Known rows, with every step that occurs
b f k: [  7 -22  -5 -10  13   6   9  -3  18  16  -4 -20 -29 -18 -46  29   6  28
  -3  27  11  31  -5  -5]
b f: [ -2 -20  -2   8  11  15  -1   4   4  -3   0 -18 -12 -11 -46  21   9   8
   6  29  -8  23  -3  -4]
x k: [ -8 -13  10  -3   5   9  -8 -27  -5  -4 -10  -2 -18   9 -18 -10  -9  13
 -21  30 -14   7  10  -6]
t u l: [-21 -26 -20   4  -4  30   0   8  -6 -13  16  -6 -20   3 -22  -1  -6  11
  20   5 -12  26   6  -3]
f g c k: [ 11 -14  -2 -21   3  12  14 -17  -4  14   7 -11 -44 -21 -15  35 -11   7
  -6  15  19  21  13 -15]
t u: [-28 -20 -26  15   9  15  12   3 -12 -15  -1  -7  -9   9 -35 -11  -3   1
   6   2  -7  10   0  -7]
g c k u: [-14 -28 -19 -18   4  14 -12   2 -22  31   1 -10 -33  -4 -35  20  13   6
 -18  17  18  29   4  -2]
l u k: [ -5 -18  -4  -4  11   4  10 -10 -15  -7   2  -8 -35  -7 -44   7  -5  39
 -16  21  10   6 -21  15]
l u g: [ -5  -5 -18   8   4  10   0 -12  -8 -23  21 -20 -21  -5 -48  15  -7  30
   1   7   3  12 -12   9]
e c k: [-18 -39   4 -11  14  54 -24 -24 -11  12  -7  -3  -6  -5  11  22   1  -4
 -11  17  34  23   0  -3]
l u g f k n: [ 12   9 -34 -11  26   5  11 -31  -6   5  29 -26 -40   0 -68  42 -14  39
  21  27  14  31 -34  -7]
f g c k q: [ 14  -7  -2 -16  -3  17   3 -14  -1  20  15 -11 -35 -23 -29  39  11   5
  -7   9  10  27  16 -16]
b f k n: [  7 -21  -8 -14  22   0  14 -17  10  29   2 -17 -25  -9 -63  37   2  17
  21  33  20  37 -25  -7]
e c k u: [-23 -39 -12  -6  13  47 -29 -13 -14  23  -3  -8  -2   2  -7  16  16 -15
 -12   5  25  39   0  -1]
c k q: [-15 -16  -3   8   3  48 -25   0 -11   8  19  -3  -8  -8 -26  13  30  -6
  -1   9   3  24  10  -7]
t u g f k: [  4   5 -47  -5  22  17   4 -17   8  -2  20 -25 -29  -5 -43  17  -8  29
  11  14  -5  32   5 -20]
u k f g: [ 23  -9   7 -17   2   5   9 -16  20  18   1  -7 -35 -32 -43  25  14   6
   3  22   4  29  13  -4]
k u g: [ -5 -12 -27   7  -5  -1 -20  -1   3   4  21 -16  -8 -17 -47   8  16   5
   6   0  -9  33  17  11]
g f k c: [ 14 -14 -13 -26   5   0   4 -17  11  37  15 -11 -44  -6 -39  40   1  23
 -10  28  21  31  -5   4]
g f k: [  8  -5 -14  -8  14   3  12  -9   8  16   3  -8 -39 -15 -31  26  -4  33
  -6  35   8  22   0 -11]
g c: [ -3 -28   1 -14  -2 -13   6  -7  -9  15 -11  -1 -34 -19 -32  22  -4  29
 -17  29  16   2   6   6]
c k: [-19 -24  -2   2  10  42 -13  -5 -16   1   8  -2 -19  -5 -10   6   3  -3
  -1  17  13  17   6  -6]
l u g f k: [ 10   9 -31  -6  18  10   8 -18   1  -6  24 -28 -42  -7 -53  32 -11  49
  -1  22   6  25 -18  -5]
l u: [-21 -15 -11  13   4   8  16   2 -20 -20   4 -10 -22   9 -47   5  -4  20
  -7   9   5   4 -23   7]
x k u: [-15 -12  -9   1   3   0 -14 -13  -7   8  -6  -9 -13  16 -36 -16   8   2
 -20  18 -23  26   9  -3]
u l: [ -5 -32   8  -3 -16  22 -10   3   3  -3  17   5 -26 -20 -11  15  -4  23
  15  20  -5  23  15   9]
k u g f: [  5   3 -38   7   7   5 -20  -2   1   4  27 -21 -16 -14 -52  19  15   7
  10  16 -21  42  14  -3]

Rows
[  2  -6 -30  -5  11  -4   6   3   5  26   6 -13 -35  -9 -48  21  12  23
  -6  23   0  38   0 -10]
g f k u
[ 15  -9   2 -16  -8  -4  21  -7  11  23  -2 -13 -35 -20 -53  40  11  -3
   2  18   9  25  10 -14]
k f g c
[ 10 -12 -11 -28   5  31 -26 -20   0  25  17 -19 -32 -20 -39  41  14  13
  -3  27  21  33  14  -7]
u g c k f
[  5   6 -49  -9  29  13   8 -30   1  10  25 -23 -26   2 -58  26 -11  19
  32  19   3  39 -13 -19]
t u g f k n
[  0  -6  -2  -6   5  44   2  -5   2  10  15 -15 -24  -6 -30  25  16 -28
  14  10   9  37   8 -25]
c k f g
[-17 -18  -2  -2   7  51 -16   2 -10  14   8  -8 -16   1 -32  17  25 -21
   6  19  12  30   1 -14]
c k f
[ -2 -10 -22 -17  12  24  -7 -19 -21  -1  21 -25 -41  -3 -41  32  -9  37
 -12  17  21  18 -14   1]
l u g c k
[  8 -12 -26 -13   0   9  -3   7   9  28  20 -12 -44 -14 -38  29   9  31
   6  25  -5  51   6  -7]
g f k u l
[-13  -9 -34   8  10  18  -3 -11  -1 -19  17 -19  -8  -2 -38  -1  -4  10
  14   0  -9  18  10  -5]
t u g
[ 23   4 -22 -13  14   6  -7 -25  19  10  22 -17 -36 -30 -32  35  -5  41
   3  30   5  30  13  -8]
u g f k
[ 10  -2 -44 -22  14  13  -3 -25  10  18  32 -28 -33   2 -50  29  -4  21
   6   7   8  40   1  -5]
t u g f k c
[-17 -29 -14  -5  -4  47 -29  13 -13  14  28  -7 -24  -2 -16  10  16  -5
  11   5  -1  49  12  -1]
c k u l
[  6  11 -47   0  17  21  -6 -12  11   5  29 -26 -22  -7 -55  21  14  25
   9   8 -14  38   8 -20]
t u g f k q
[ -8 -13 -39 -19  23  27  -8 -32 -20  14  21 -21 -26   7 -47  24 -11   6
  22  15  18  31  -9 -13]
t u g c k n
[ 12 -34   9 -30  -3  -2 -11 -26   5  32  10   2 -35 -19 -32  22   6  20
 -18  19  25  19   5  30]
u k c
[ 14 -10 -21 -17  11  16   5   1   1  23  10 -36 -36 -12 -51  42  12  -4
   2  16  -1  53   3 -21]
b f g c k u
[ -3 -14  -5  -7   9  14   9  -5 -10   5   1 -12 -34  -1 -64  15  14  24
 -10  22   9  18 -23   8]
l u k f
[ 18  -7  -4 -27   6  -4  26 -13  -3  17   0 -20 -55 -13 -66  37   4  31
 -14  23  16  23 -19  -1]
l u k f g c
[ -7 -10 -37 -19  14  39 -14 -12  -9  14  16 -27 -26   4 -49  23  11   1
   6  11   9  36   5 -20]
t u g c k f
[  6 -13 -17 -19  -1   6   9  -6  -5  22  10 -16 -41 -15 -30  30   2  -2
  -7   5  11  36  13 -13]
f g c k u
[ -3   0 -39   0  17  42 -32  -6  -9  10  34 -24 -20  -7 -33  20  16  -5
   9  16  -8  51  12 -14]
c k u g f
[ 18   1 -30 -23  10   6   1 -26   3  13  37 -30 -46   1 -60  45  -8  40
  -5  14  20  34 -21   8]
l u g f k c
[ 15 -29  -3 -28   4   2   2 -12  20  38   9 -24 -33  -9 -53  41  10  18
  -6  19  25  39 -10  10]
b f k c
[ 30 -13   6 -34   1  -8  13 -20  15  33  -5  -9 -49 -36 -48  38  12  21
 -10  30  14  27  13  -3]
u k f g c
[  4  -7 -20  -9  11  14  18  -9   8   7   2 -16 -27  -8 -52   7  10  -2
   9   6  -6  31   5 -15]
t u k f g
[  9 -15 -14 -28  15  19 -20 -38 -11  25  22 -13 -33 -18 -36  44  -8  18
  14  31  29  28   0  -2]
u g c k n
[-12 -13 -28  -1   8  36 -33  -4  -8   9  29 -18 -14  -8 -30  10  18  -6
   4   1   1  42  15  -3]
c k u g
[  8 -16 -11 -25   6  23 -24 -26  -6  15  18 -15 -35 -25 -20  34  -4  27
  -7  25  21  22  18  -3]
u g c k
[ -9 -34 -14 -27  -7  26 -23   6 -17  34  15 -10 -43  -9 -23  28   9  16
  -7  19  13  43  10   0]
g c k u l
